What can hang from each mark:
j192: j363 j578
j909: j159 j728
j877: j578
j578: j192
j159: j363 j909
j728: j909
j201: j670
j670: j192 j201
j432: j670
j363: j159 j728

Known rows, with every way that one mark hangs from another:
[j432 [j670 j192 j201]]: [ 0.91 -1.24 -0.25 -3.12 -1.17  1.14  1.82  2.71  2.31  1.01  1.01  1.43
 -0.13 -4.15 -1.21  2.25 -0.10 -1.52 -0.35 -1.63]
[j159 j363]: [ 0.82 -3.63 -0.99  0.76  0.17 -0.01  0.08  1.87 -0.64 -1.33 -0.69  0.38
  1.19 -0.33 -1.40 -0.63  0.98 -0.66 -0.62 -0.10]
[j670 [j192 j578]]: [-1.53  0.65 -0.23 -1.64 -0.81 -0.72  1.16 -2.55  1.20  0.20  0.08 -1.01
 -1.17 -5.46 -0.08 -0.89 -2.15  0.71  0.79  0.43]
[j728 [j909 j159]]: [-0.16 -1.54  0.13 -0.76  0.39 -0.64 -1.39 -1.04 -1.09  0.54  1.89  1.31
  0.77  0.45 -0.37  6.65 -0.69  2.15  1.63 -0.42]
[j192 [j363 [j159 [j909 j728]]] j578]: [-2.92  0.06 -1.03  2.43 -0.75 -2.66  1.31 -1.70 -2.47  0.01 -0.31 -1.21
  0.43 -3.27 -0.35 -3.84 -0.80 -0.03  3.68  0.01]
[j670 [j192 j363] j201]: [ 2.25  1.51  0.02 -0.69  0.54  1.71  2.48  1.77  0.96  2.51  0.31 -0.22
  1.54 -5.79 -2.43 -0.51  0.65 -0.32 -0.74  1.86]
[j432 [j670 [j192 j363] j201]]: [ 0.11 -1.15 -0.80 -1.93 -1.12  1.55  2.18  3.58  1.86  2.47  0.70  1.71
  0.12 -4.61 -1.10  1.90  0.03 -1.73  0.15 -1.11]
[j432 [j670 j201]]: [ 1.00 -1.32 -0.69 -1.95 -1.21  0.77  1.03  2.61  1.41  0.55  1.26  2.01
  0.28 -1.33 -1.14  2.66  1.03 -1.94 -0.01 -1.89]
[j578 j192]: [-0.65 -0.72 -1.46 -1.16 -0.24 -0.89  0.28 -0.85 -2.09  0.78  0.64  0.16
 -0.74 -0.17 -0.50 -3.11  1.85  0.80 -0.44 -0.53]
[j877 [j578 j192]]: [-2.01 -1.24 -0.87 -1.24 -1.87 -0.79  1.33  0.38 -1.55  0.23  0.75  1.44
 -0.50  0.83 -0.23 -2.66  0.59  2.24 -4.89  0.61]
[j363 [j728 [j909 j159]]]: [-0.42 -2.53  0.95  0.00  0.22 -0.92 -1.59 -0.76 -1.27  0.84  0.09  0.43
 -1.76  0.89 -0.11  6.85 -0.47  1.20 -1.83 -0.30]
[j877 [j578 [j192 j363]]]: [-2.79 -1.14 -1.45 -0.04 -1.77 -0.43  1.83  1.24 -2.01  1.67  0.45  1.70
 -0.22  0.38 -0.12 -3.01  0.74  2.04 -4.41  1.13]
[j201 j670]: [ 2.49 -0.25 -0.56 -1.13 -0.90 -3.08  1.06  0.54  0.38 -0.18 -0.91  1.95
  1.99 -0.12  1.83  0.18 -0.15 -0.29 -0.04  2.80]
[j909 j159 j728]: [ 0.42 -2.71  2.29 -1.24 -0.44 -2.65 -1.03 -0.10 -1.02 -0.12  0.77 -1.27
  0.19 -1.50  0.89 -0.12 -0.53  0.30  4.78 -0.83]
[j670 j201]: [ 3.56  1.28  0.23 -0.77  0.33  0.51  0.74  0.42  0.37 -0.10  1.16  0.13
  1.84 -1.13 -2.48  0.48  2.10 -0.64 -1.02  0.71]
[j877 [j578 [j192 [j363 [j728 j909]]]]]: [-3.03 -1.69 -1.22  0.31 -1.73 -0.76  1.38  0.82 -2.41  1.75  0.01  2.05
 -0.88  0.93 -0.49 -0.51  0.56  2.17 -5.15  1.18]
[j670 [j192 [j363 j728] j578] j201]: [ 0.70  1.33 -0.39 -0.52 -0.32  0.06  2.22 -0.89  0.65  2.34  0.28 -0.69
 -0.16 -6.97 -2.42  0.17  0.17 -0.39 -0.95  1.81]
[j201 [j670 [j192 [j363 j728] j578]]]: [ 0.53 -0.25 -0.97 -0.86 -1.41 -3.33  2.06 -0.42  0.51  1.55 -1.52  1.44
  0.63 -4.20  1.92 -0.03 -1.47 -0.10  0.05  3.60]
[j670 [j192 [j363 [j159 j909]] j578] j201]: [ 1.26  1.65 -0.23 -0.95  0.01 -0.17  2.74 -0.60  0.06  0.70  1.06 -1.27
  1.56 -7.31 -2.71 -2.16 -0.08  0.32  0.21  1.09]
[j578 [j192 j363]]: [-1.73 -0.69 -2.29  0.54 -0.19 -0.31  0.88  0.45 -2.75  2.79  0.19  0.53
 -0.36 -0.77 -0.36 -3.59  2.06  0.45  0.37  0.22]
[j363 j728]: [-0.32 -1.40  0.85  0.47 -0.03 -0.46 -0.58  0.03 -0.52  0.41 -1.23 -0.52
 -2.27  0.57  0.15  2.19  0.05 -0.32 -3.02 -0.02]
[j363 j159]: [-0.38 -1.15 -0.43  0.29 -0.34 -0.66 -0.68  1.05 -1.34 -2.59  0.68 -0.72
  1.54  0.92 -1.13 -2.93 -0.49  1.43 -0.98 -0.20]
[j432 [j670 j192]]: [-1.59 -2.13 -0.42 -2.54 -1.42  0.81  1.26  2.42  2.05  1.10  0.17  1.34
 -1.41 -3.37  0.53  1.89 -1.57 -1.07  0.37 -2.08]
[j909 j728]: [ 0.15 -0.77  1.71  0.72 -0.67 -2.65  0.17 -0.22 -0.40 -0.97 -2.01 -1.00
 -0.41 -0.73 -0.06 -2.43 -0.10 -1.56  3.55  0.26]

Rows:
[ 0.37 -0.28 -1.04 -0.66 -1.32 -3.59  1.83 -0.81  0.32  1.52 -1.53  1.89
  0.77 -3.81  1.58  1.72 -1.60  0.11  0.31  3.72]
[j201 [j670 [j192 [j363 [j728 j909]] j578]]]
[-3.73  0.11 -2.77  2.60 -1.21 -1.55  0.45 -1.34 -1.96  0.50  0.50 -0.14
  0.76 -2.32 -0.72 -3.18 -0.82  0.79  2.18  0.79]
[j192 [j363 j159] j578]
[-2.01 -1.93 -2.11  0.89 -0.33 -0.83  0.25  0.90 -3.67  1.75 -0.10 -0.01
 -0.77 -0.10 -0.85 -3.95  1.83  1.04 -1.57  0.07]
[j578 [j192 [j363 j159 j728]]]
[-2.19 -1.97 -2.17  1.14 -0.26 -1.14  0.05  0.52 -3.97  1.75 -0.10  0.43
 -0.59  0.21 -1.26 -2.23  1.70  1.32 -1.32  0.20]
[j578 [j192 [j363 j159 [j728 j909]]]]
[-2.40 -0.32 -0.02  0.12 -0.30 -0.95  1.73 -1.03 -0.55  1.13 -0.70 -1.64
 -1.39 -5.89 -0.18 -1.57 -2.15  0.78 -0.26  0.36]
[j670 [j192 [j363 [j159 j909] j728] j578]]
[ 0.43 -2.21  2.11  0.11  0.66 -1.52 -0.19  0.62 -2.29 -2.37 -0.78 -2.11
 -1.06  0.46 -0.36 -0.48 -0.36  0.77 -3.61 -1.53]
[j363 [j159 j909] j728]
[-3.13 -2.10 -1.47  0.42 -1.83 -1.02  1.14  1.18 -2.91  0.89  0.24  1.78
 -0.38  1.21 -0.89 -1.54  0.40  2.69 -5.45  1.17]
[j877 [j578 [j192 [j363 j159 [j728 j909]]]]]
[ 2.12  0.85  0.44 -0.48  0.55  1.48  2.15  1.82  0.73  2.76 -0.25 -0.49
  0.44 -5.53 -2.33  0.56  0.67 -0.47 -2.23  1.89]
[j670 [j192 [j363 j728]] j201]
[-1.27 -1.26 -1.09  0.62 -0.06 -1.77  1.16  0.62 -3.81  1.11 -0.26 -0.60
  0.10 -1.09 -0.67 -5.68  1.83  0.44  1.26 -0.44]
[j578 [j192 [j363 [j159 [j909 j728]]]]]
[ 0.57  0.76 -0.62 -0.31 -0.47 -0.19  1.89 -0.40 -0.01  1.10  0.55 -1.02
  0.58 -6.55 -2.90 -1.24 -0.09  0.36 -1.42  1.73]
[j670 [j192 [j363 j159 j728] j578] j201]
[ 2.55 -3.73  2.57  0.28  1.18 -2.34  1.80  1.12 -1.58 -2.41 -2.38 -1.68
  0.54 -2.26 -0.58 -1.86  1.10 -2.35  2.38 -1.78]
[j159 j363 [j909 j728]]
[-3.44 -2.08 -1.78 -1.29 -2.01 -0.03  1.43  1.79  1.06  1.36  0.42  1.26
 -1.04 -4.54  0.22  0.32 -1.98 -0.69  1.45 -1.70]
[j432 [j670 [j192 [j363 j159] j578]]]
[-2.98 -2.04 -1.36  0.22 -1.88 -0.79  1.36  1.55 -2.67  0.92  0.30  1.34
 -0.49  0.88 -0.50 -3.24  0.58  2.40 -5.74  1.06]
[j877 [j578 [j192 [j363 j159 j728]]]]
[-0.94 -2.73  0.17  1.24 -0.22 -1.62 -1.71  0.23 -2.35 -2.18 -0.65 -0.19
 -0.52  2.11 -1.75  2.77 -0.73  1.70 -3.47  0.01]
[j363 j159 [j728 j909]]
[-3.16 -0.66 -0.99  2.52 -0.55 -2.11  0.83 -1.59 -2.70  0.59 -0.46 -1.15
 -0.99 -2.66 -0.21 -1.50 -0.74  0.27  0.30 -0.11]
[j192 [j363 [j159 j909] j728] j578]
[-0.85 -0.78 -1.45 -1.91 -1.71  0.64  2.20  1.73  1.76  2.13  1.03  1.58
 -0.27 -5.57 -1.18  1.64 -0.32 -1.64  1.07 -1.12]
[j432 [j670 [j192 j363 j578] j201]]
[-3.31 -1.68 -1.59 -1.40 -1.95  0.27  1.67  1.41  1.52  2.25  0.23  1.49
 -1.55 -4.84  0.61  1.33 -1.78 -1.22  1.80 -1.63]
[j432 [j670 [j192 j363 j578]]]
[ 0.91  2.04 -0.84 -0.76 -0.26  0.35  2.52 -0.87  0.92  2.12  0.79 -0.43
  1.00 -7.25 -2.47 -0.86  0.16 -0.22  0.52  1.84]
[j670 [j192 j363 j578] j201]
[-2.46 -1.92 -0.47 -0.12 -1.40 -0.97  1.89  1.40 -2.88  0.78  0.19  0.87
 -0.59  0.43 -0.17 -3.09  0.58  2.25 -5.60  0.37]
[j877 [j578 [j192 [j363 [j159 j909] j728]]]]
[ 0.52 -0.10 -1.40 -0.97 -1.42 -3.41  2.06 -0.08  0.25  0.50 -0.94  1.33
  1.93 -4.12  1.47 -1.81 -1.68  0.51  0.71  3.50]
[j201 [j670 [j192 [j363 j159] j578]]]
[-2.65  0.75 -1.04  0.06 -0.66 -0.16  1.77 -1.33  0.54  2.28 -0.34 -0.61
 -0.80 -6.08  0.03 -1.35 -1.97  0.45  1.53  1.13]
[j670 [j192 j363 j578]]
[ 1.40  0.19 -0.68 -2.25 -1.40 -3.58  1.83 -1.31  1.19  0.00 -0.83  1.26
  1.19 -3.96  1.80 -0.50 -1.64  0.19  0.51  3.05]
[j201 [j670 [j192 j578]]]
[ 0.25 -3.38 -0.38 -0.33  0.46 -0.68 -1.36 -0.16 -1.43 -0.20  1.49  1.48
  1.31  0.34 -1.02  6.41 -0.15  1.79  1.35 -0.47]
[j728 [j909 [j159 j363]]]
[-0.16 -1.71 -0.67 -1.51 -1.04  1.17  1.79  3.21  1.45  2.55  0.29  2.06
 -0.57 -4.07 -1.46  4.41 -0.08 -1.56 -0.60 -1.01]
[j432 [j670 [j192 [j363 [j728 j909]]] j201]]
[-1.92 -2.12 -1.78  0.31  0.03 -0.78  0.02  0.07 -3.50  3.28  0.53  0.72
 -1.19 -0.47 -0.36  0.06  1.82  1.21 -0.45 -0.05]
[j578 [j192 [j363 [j728 [j909 j159]]]]]
[-3.91 -0.18 -2.01  3.09 -0.92 -1.71  0.22 -2.54 -1.76  2.61 -0.82  0.67
 -1.72 -2.04 -0.34  2.84 -0.62 -0.13  1.19  1.11]
[j192 [j363 [j728 j909]] j578]
[-1.36 -1.08 -1.68  0.37  0.17 -0.83  1.11  0.69 -3.65  1.44  0.41 -0.21
  0.28 -0.86 -0.61 -4.86  1.81  1.01  0.10 -0.58]
[j578 [j192 [j363 [j159 j909]]]]
[-2.00 -0.91 -0.74  3.16  0.26  0.18  0.12  1.25 -1.65  3.21 -1.48  0.98
 -0.89 -0.02 -0.30  3.38  0.13 -0.32 -0.67  1.18]
[j192 [j363 [j728 j909]]]
[ 1.04 -5.30  1.57 -0.74 -0.24 -2.61 -0.93  1.19 -1.54 -1.09  0.27 -1.02
  0.97 -1.71 -0.12 -0.52  0.25 -0.12  4.38 -0.88]
[j909 [j159 j363] j728]
